In the rows, 128 means zero.
Known rows, with every step that occurs:
D/W/G/X/E/C: [134 120 150 115 110 158 176 131 129 240 116 147 143 130 117 168 131 152
 112 114 149 133  82 113  88 143 165 147  97 176  94  91 110 144 117 107
 155 154 101  92 124 129 124 120 132 113 159 121 115 126]
D/C/G/W: [127 128 151 123 122 164 115 154 134 157 104 146 146 126 128 189  70 132
 148  99 143 149  89 111 108 179 154 116 111 129  97 100 146 150 153  91
 135 154  69 138 137 153 120 131 110 122 152 131 114 139]
A/E: [123 114 144 140 115 161 143 141 136 147 100 145 152 131 142 165 105 155
 153 119 150 130  87 130 123 128 122 139 109 153  96  99 120 148 134  91
 147 155  95 159 129 144 126 160 115 126 143 125 118 143]
W/R/X/E/C: [134 104 131 115 106 155 157 140 135 178  99 149 134 125 150 141  75 183
 120 111 155 118  81 131  87 135 143 117 127 179 101  92 105 155 128  85
 154 160 104 162 138  98 145 144 134 109 158 114 116 142]
R/P/J/C: [115 127 171 132 111 173 104 165 120 158  95 138 163 120 134 134 104 135
 136  98 157 121  95 151  87 104 120 134 101 191 107  90 139 162 153  71
 132 147  33 147 141 141 130 137 129 104 151 136 117 149]
G/W/R/P/J: [121 127 174  99 124 155 149 171 126 164 100 143 154 133 140 154  94 136
 136 100 154 135  90 146 114 106 153 115  94 136 108  95 123 147 143  72
 122 148  29 158 136 147 116 140 115 102 138 138 124 159]
R/P/D/X: [120 126 170 162 113 173 133 152 120 169  95 137 143 121 141 169  83 124
 139 105 149 123  89 100 111 145 135 126 111 143  80  97 146 178 141  98
 134 153  45 167 134 122 110 139 116 114 153 144 120 141]
W/R/P/G: [121 118 166 120 124 170 135 164 126 212  90 142 147 118 158 165  90 143
 138 102 155 125  82 138 109  97 124 126 103 140  94  97 125 143 141  91
 147 168  33 139 142 144 118 149 119 106 148 118 126 159]
P/G/W/R/C/E: [121 116 162 113 119 165 132 165 134 213  91 149 152 115 145 180 102 171
 135  89 151 134  84 129 119 129 181 119 108 137  99  99 136 115 110  96
 142 158  99 165 138 160 118 149 100 111 141 130 129 179]
A/E/C/J/W/G: [127 113 167 151  92 178 153 152 143 209  98 144 161 114 113 158 108 158
 139 134 155 143  85 136  93 141  89 150 112 145 115  93 110 127  98  84
 140 182  86 166 132 132 142 141 102 119 165 131 128 153]
R/X: [127 118 126 143 111 165 119 143 134 163  91 145 143 122 141 145 104 157
 142 107 148 128  85 127 115 146 139 121 125 137  93  99 135 155 147  86
 141 155  95 154 133 115 129 154 129 116 151 127 110 153]
J/A/R/C/G/X/E/W: [130 105 164 100  92 200 124 150 146 198  98 144 139 119 113 155 131 176
 135 117 145 116  76 124  95 120 157 164  91 166 109  94 126 206 111 107
 134 142  86 111 155 129 127 117 146 113 151 134 114 123]
C/D/P/J/W/R/X/G: [127 135 160 105 118 190 116 160 121 139  82 133 148 117 141 152  68 123
 133 133 157 127  92 152  95 205 150 115 115 104 122  95 125 103 161  74
 139 171 141 183 113 112 120 132 122 104 172 140 107 161]
A/J/C/E: [119 119 151 182 107 172 114 146 141 133  91 144 161 118 135 163 118 162
 146  98 152 127  94 141  99 114 186 153 110 181 106 100 134 133 136  77
 139 157 110 168 126 138 132 140 108 122 163 133 121 170]
P/E/W/G/X/R/C/D: [131 105 169 131  98 175 106 155 128 238  99 144 157 112 106 160 127 158
 111  99 154 119  84 146 109 157 152 157  80 160  97  90 129 104 107 108
 153 160 110 133 142 161 115 117 122 121 146 125 130 152]
J/X/E/C/G/W/R: [133 113 159 108  93 166 172 120 140 167 105 150 144 118 138 166  95 172
 135 118 153 131  97 120  93 139 152 126 111 152 106  95 128 170 135  99
 130 154  87 142 142 100 133 132 120 116 157 112 141 126]
J/A/D/W/G/X/R/P: [131 123 177  98 104 186 169 167 133 238 101 134 143 138 120 173 129 139
 108 127 145 121  74 128  86  98 170 141  91 117  98 102 118 138 133 101
 141 159  14 150 130 130 119 113 131 119 150 132 101 124]
A/G/W/R/X/E/C: [134  97 140 122 112 164 167 135 141 153 100 147 135 135 139 157  72 168
 113 112 153 129  75 108  88 120 154 110 120 177 112  95 104 179 124  79
 128 156  99 175 122 106 134 126 129 107 144 126 115 137]
D/C/G/X: [125 131 146 137 126 175 118 135 132 157 102 144 140 120 135 194  73 133
 154  99 142 142  86 121 111 166 172 153 107 122  89 101 142 152 161  97
 143 161  92  88 132 151 120 142 129 123 157 133 113 133]
P/D/C/E/W/R/X/G: [129 110 157 110 125 167 117 155 123 154  84 140 137 112 143 169  87 154
 120  97 154 118  82 109  95 199 206 121 105 147  92  90 131 126 163  91
 156 176 122 187 117 144 134 145 122 120 171 135 121 167]
W/G/X: [124 125 145 141 117 173 156 129 138 210 105 147 153 122 128 171 105 144
 140 106 147 146  86 131 115 131 154 155 104 118  85  99 116 136 135  98
 146 166 107  91 125 158 116 149 122 113 145 121 119 145]
P/G/W/R/X/E/C: [129 102 141 102 114 163 161 137 124 239 102 151 140 119 141 156  75 173
 113 110 154 129  83 106  97 123 142 103 120 180 108  94 123 165 144  88
 136 147  92 158 145 115 129 138 128 103 149 122 118 135]
E/W/R/C: [129 107 157 115 112 154 122 159 142 179  95 146 138 126 144 122 117 161
 132  93 154 125  80 135  92 143 136 133 100 165  98  85 111 124  91  96
 141 164 113 147 139 152 143 146 118 114 150 112 125 167]
C/D/P: [125 126 153 136 114 168 112 148 130 160  96 140 150 121 138 171  67 125
 148 104 151 129  85 124 121 204 137 121 104 120  94 100 143  96 129  93
 142 161 139 164 125 124 115 134 105 122 163 134 116 160]
A/R/C: [122 112 142 107 108 168 133 161 145 162  97 144 148 126 125 156  83 152
 147 104 148 121  83 138  92 128 129 136 107 170  94  97 116 160  96  93
 144 156  90 160 136 144 137 144 124 114 143 119 116 156]
E/W: [128 112 152 133 109 155 126 144 133 174 101 147 148 124 131 123 135 142
 142 108 151 135  91 117 116 151 137 134  96 162  95  88 134 136 130  98
 136 150 114 125 133 135 127 141 121 123 153 115 124 155]
R/X/E/W: [137 104 127 128 103 157 109 146 126 191  96 146 143 127 128 122 132 171
 124 119 152 117  84 112 111 161 143 124 112 165 100  91 130 176 146  94
 142 141 101 155 140 105 130 133 137 114 156 123 115 138]
E/C: [125 113 149 138 104 160 164 137 132 166 106 148 147 121 136 137  88 149
 140 105 153 137  88 119 100 144 134 130 110 186  93  91 130 137 113  93
 144 155 114 127 132 116 136 149 120 122 155 112 120 153]
R/P/D/X/E: [126 122 165 149 109 172 139 155 111 180 100 138 145 127 140 169  85 140
 126 122 152 113  88  95 104 146 134 124 112 160  79  97 142 204 149 102
 149 143  41 174 133 110 107 125 121 111 154 138 120 121]
W/R/C/D: [126 119 158 122 112 165 104 163 144 163  86 147 150 124 154 154  91 164
 142  90 154 122  80 145 100 144 127 133 112 140  92  97 124  82  92  92
 154 175 120 185 131 146 130 149 104 116 150 123 124 178]
D/P/R/X/E/C: [127 109 135 131 105 161 151 144 115 178 101 141 138 114 119 143  45 145
 118 114 155 112  80 126  95 191 145 101 113 182  84  93 118 175 140  92
 146 135 136 146 143  93 138 120 140 106 164 128 110 125]
E/C/D/P/G/X/R: [126 115 158 128 105 184 154 127 111 243 112 139 142 106 120 184  46 123
 121 107 154 127  89 108 116 184 166 137  89 170  92  97 154 107 137 101
 140 153 142  97 135 119 104 133 125 126 159 121 117 137]
A/R: [123 116 145 106 111 163 148 144 142 150 103 147 149 124 129 163  93 143
 155 114 149 127  91 138 110 119 133 139 104 156  94 100 117 155 134  89
 143 154  96 147 129 139 126 146 123 121 146 121 117 151]
D/C/G/W/R/X: [130 124 138 114 131 162 103 155 144 164  92 147 130 126 144 191  56 150
 139  89 143 141  79 128  99 170 169 105 127 103 105 102 125 144 161  78
 129 168  64 166 142 145 133 139 117 114 156 139 110 146]
D/X/G/W: [127 122 139 134 113 172 151 138 120 135 106 141 141 137 130 170  87 129
 136 116 148 144  98 102 111 184 161 113 121 148  94 102 137 149 151  97
 133 152 110 129 103 127  97 143 112 122 147 117 114 131]
R/P/G: [120 118 160 138 116 176 126 163 117 216  91 140 154 115 142 161 102 135
 140 107 153 127  83 121 117 118 118 126 101 154  91  98 143 161 143  97
 142 154  29 132 143 131 113 144 121 108 146 123 122 154]
W/G/X/R/P/E/C: [127 106 166 133 100 172 175 149 119 229 112 139 150 114 112 168  80 152
 108 107 155 124  81 148 100 123 160 147  89 176  95  93 116 158 127 100
 152 157  30  99 142 131 124 125 136 112 143 116 125 131]
C/E/W/R/P/J/A: [123 115 201 118 102 173 134 179 132 176  87 141 147 117 144 131 133 169
 130 100 157 119  90 167 113  99 195 138  86 139 122  86 124 114 129  81
 132 161  48 160 144 130 125 134 118 112 165 152 126 184]
W/R/P/E/C/D/X: [122 112 185 150 110 162 127 146 130 157  89 141 133 116 149 172  55 143
 130  87 156 117  86 153 100 145 147 129 113 156 112  92 118  93 111  91
 143 172  65 178 135 111 119 128 106 117 166 147 132 163]
A/G/X/E: [128 115 143 145 116 181 157 123 130 134 106 145 151 134 136 171 109 151
 136 129 150 129  84 112 113 108 148 157 100 155  91 102 124 195 147  99
 145 148 118 103 109 126 107 130 137 116 139 123 114 119]
C/E/W/G/X/R/P/J: [132 113 173 126  98 170 142 164 115 242 104 139 157 120  99 162 137 146
 112  99 154 124  94 151 126 131 234 156  73 143 100  89 125 130 135  85
 142 161  31 107 141 147 105 130 130 116 152 130 132 168]

Rows:
[130 127 161 129 110 163  97 175 142 224  88 145 154 125 126 169 140 140
 127  89 149 125  79 132  88 169 131 129 106 144  92  95 124  76  81 101
 157 180  93 184 129 154 124 124 102 118 159 133 116 177]
R/C/D/W/G
[127 110 169  96 117 165 152 144 120 237 107 146 145 118 138 185  39 141
 118 108 157 131  82 104 105 183 141 101  98 161 108  94 132 106 127  96
 138 156 137 167 137 122 116 119 104 110 160 132 124 143]
X/E/C/D/P/G/W/R
[127 123 174 170 102 189 161 163 124 209 102 133 160 120 107 172 111 143
 117 147 152 133  85 156  96  95 166 169  93 128 110 100 114 179 149  95
 138 149  21 123 136 132 115 110 135 106 146 127 118 130]
A/J/W/G/X/R/P/E
[129  99 157 140 113 160 139 143 141 217  99 145 151 127 122 152 128 149
 133 109 151 133  83 126 114 139 128 143  94 154 102  88  99 130 114  94
 141 172  93 156 138 169 132 145 113 123 152 120 127 154]
A/E/W/G
[120 120 167 113 115 181 148 156 136 150  96 140 145 134 145 159  49 145
 136 125 147 132  81 122  72 129 129 123 112 138 106 100 130 120 146  95
 139 160 102 186 127 140 142 131 117 126 164 135 100 130]
J/A/D/C
[120 118 172 122 124 156 135 163 131 143  92 142 149 122 157 160  94 154
 140 104 156 119  81 166 110 109 128 129 101 137 101  96 116 149 140  92
 154 159  38 159 137 136 127 137 120 108 145 130 127 152]
W/R/P/E
[122 112 180 115 109 151 138 167 130 159  95 145 151 115 133 162  86 157
 135  93 157 131  78 147 110 130 120 117  95 154 115  96 129 147 114  82
 129 154  28 167 139 121 127 128 102 109 149 143 137 154]
G/W/R/P/E/C/J
[123 115 152 147 107 167 116 139 123 171  89 142 140 104 121 151  46 129
 131  91 153 118  80 128 110 205 147 107 111 154  86  94 133 104 128  86
 133 150 151 171 140 102 132 130 122 114 168 144 114 162]
E/C/D/P/R/X
[127 134 151 127 124 161 149 138 137 219 106 146 146 129 125 179 150 133
 133 106 144 141  86 127 110 136 166 152  98 120  90  97 116 124 135 103
 144 162 100  92 119 157 113 135 123 116 152 129 113 144]
D/W/G/X
[114 125 180 126 109 201 129 167 135 147  79 136 147 114 132 159  61 133
 147 108 146 118  73 136  87 165 130 110 100 131  89  99 131 155 111  98
 137 153 110 190 154 136 138 112 120 115 165 140 106 132]
J/A/D/P/R/C/G
[113 112 183 124 109 181 180 139 130 147  97 135 144 117 139 152  40 138
 132 123 150 128  75 131  86 156 127 108  98 164 123  91 128 141 123  99
 134 148 129 184 139 109 146 112 121 121 173 144 108 123]
J/A/D/P/E/C
[126 117 166 148  97 184 160 129 142 215 103 144 158 113 108 169 111 155
 142 133 150 149  83 130 104 135 117 173 105 126 112  95 110 135 108  88
 131 171 101 120 128 137 134 148 111 116 158 138 126 143]
A/E/C/J/W/G/X
[129 126 166 131 111 163 145 128 138 233 103 149 146 119 117 173 131 132
 126  91 147 139  83 116 103 158 166 153  96 146  96  93 123  73 105 101
 144 170 121 117 122 136 118 130 114 121 163 137 119 164]
E/C/D/W/G/X
[122 119 148 157 120 181 151 120 136 125 100 144 147 128 137 171 108 135
 148 112 147 140  85 116 121 105 152 159 100 137  93 101 128 170 141  94
 130 157 123  96 108 139 110 143 132 119 139 129 115 139]
A/G/X
[129 110 166 162  92 177 137 156 116 164 101 137 134 112 125 177  70 138
 127 102 153 117  95 147 103 162 162 126 111 188 102  94 140 177 129  96
 149 161   4 136 153  98 113 114 127 127 163 122 127 128]
D/X/R/P/E/C/G
[129 116 161 113 114 174 102 123 138 179 103 151 144 115 139 151 141 168
 136 103 152 124  88 129  94 124 154 166  94 167 102  90 124 171 161  91
 141 154 109  92 143 150 129 129 138 113 157 119 126 126]
J/C/G/X/E/W/R
[138 116 140 109 113 155 131 146 138 182  93 149 126 124 147 161 129 164
 127 103 150 115  79 129  88 157 165 118 121 166 105  93 116 162 126  88
 157 166  65 160 144  97 137 123 134 115 172 126 114 140]
D/W/R/X/E/C/G
[129 123 165 127 107 151 127 146 134 175  99 149 146 122 132 151 133 135
 136  96 151 128  88 114 104 167 142 131 103 180  99  91 145  82 107  98
 149 158 117 157 125 112 124 130 108 129 166 133 117 169]
E/C/D/W
[123 119 131 132 112 177 130 148 115 129  87 144 152 114 130 139 105 147
 138 115 155 119  90 137 111 157 139 116 117 164  72 101 129 164 170  92
 156 151 118 142 119 123 117 149 137 113 148 111 111 144]
P/R/X/G
[133 115 151 131  82 170 149 154 124 169 102 135 151 121 129 148 100 153
 127 129 156 110  98 140 100 130 139 134 106 147  87 101 143 167 148  99
 135 150  26 137 133  96 123 144 131 122 143 104 131 134]
J/X/R/P
[133 114 147 127  91 170 105 173 129 177  99 143 156 125 129 152  97 161
 128 106 156 113  90 136 103 160 132 131 108 173  82 100 147 107 102  97
 161 160 102 172 134 129 120 139 112 128 144 110 119 160]
X/R/C/D
[131 107 141 128 103 156 115 146 116 182  95 150 148 115 119 118 133 165
 124 119 154 111  87 126 114 145 138 124 105 177  82  90 124 177 160  95
 145 129 115 151 145 116 126 126 142 110 153 123 118 135]
P/R/X/E/W
[126 112 125 112 110 167 128 142 145 159  92 146 140 120 129 160  87 151
 148 109 147 120  83 136 111 129 141 129 121 141  99 102 117 167 142  81
 135 155  85 166 135 120 132 150 134 115 147 131 110 153]
A/R/X
[129 135 163 129 119 164 121 136 139 222  98 148 151 125 125 187 150 132
 136  98 145 136  84 125 118 150 163 155  97 105  90 100 130  78 129 102
 148 169 114 123 117 153 105 131 111 121 156 143 116 161]
C/D/W/G/X
[119 121 154 125 121 168 144 146 122 215 104 150 158 117 135 166 107 140
 142 112 149 146  93 102 128 126 126 118 105 149  95  99 151 151 155  98
 130 141  94 130 135 149 106 143 112 115 139 125 120 145]
P/G/W
[120 127 153 145 109 181  91 143 140 147  95 147 157 110 141 156 118 150
 157  96 150 132  94 136  97 141 118 141 115 168  95  96 147 158 151  83
 145 164  82 129 142 144 131 138 119 120 158 119 118 144]
J/C/G
[126 120 162 105 121 151 141 164 136 170  99 144 146 134 145 158  92 151
 136 100 150 136  80 128 115 122 146 116 103 119  96  99 120 142 133  85
 128 152  34 155 132 137 122 145 111 106 133 127 123 159]
G/W/R/P
[123 112 154 124 117 162 134 133 140 158  90 152 139 108 142 166  88 161
 141  87 148 137  83 140 114 148 157 109 119 146 117  94 127 161 139  82
 131 154  73 166 154 120 134 131 122 113 153 139 124 146]
P/E/C/G/W/R/X
[134 107 144 122 119 147  99 155 139 171  88 145 127 120 142 161  84 170
 124  87 150 123  80 140 101 175 212 127 115 125 108  91 116  96 142  83
 142 172 108 168 133 140 143 145 119 122 171 140 119 179]
D/C/E/W/R/X
[125 117 148 119 116 160 134 165 143 158  94 146 144 129 155 146  90 164
 139  97 154 126  82 147  90 129 129 130 114 153  91  95 112 127  98  94
 153 169 106 154 133 151 140 153 117 112 145 112 121 160]
W/R/C
[122 110 172 115 104 177 129 177 152 163  92 144 149 130 142 170 103 187
 143 109 152 129  74 146 102 112 105 129 110 134 117 103 119 140  93  85
 127 161  85 196 136 153 133 150  96 117 139 148 119 147]
G/W/R/C/J/A/E
[132 108 139 122 117 152 115 142 142 178  89 148 132 123 146 126 120 160
 135  99 151 125  82 135 111 139 151 126 113 135 103  89 111 131 137  84
 133 162 108 152 138 130 139 151 129 115 156 124 119 163]
E/W/R/X
[124 124 180 118 101 184 170 139 144 222  94 144 147 124 118 170 134 140
 130 112 146 138  75 120  81 119 139 147  95 133 113  98 122 108 104  94
 129 171  93 148 124 126 131 120 112 123 175 148 113 137]
E/C/J/A/D/W/G/X
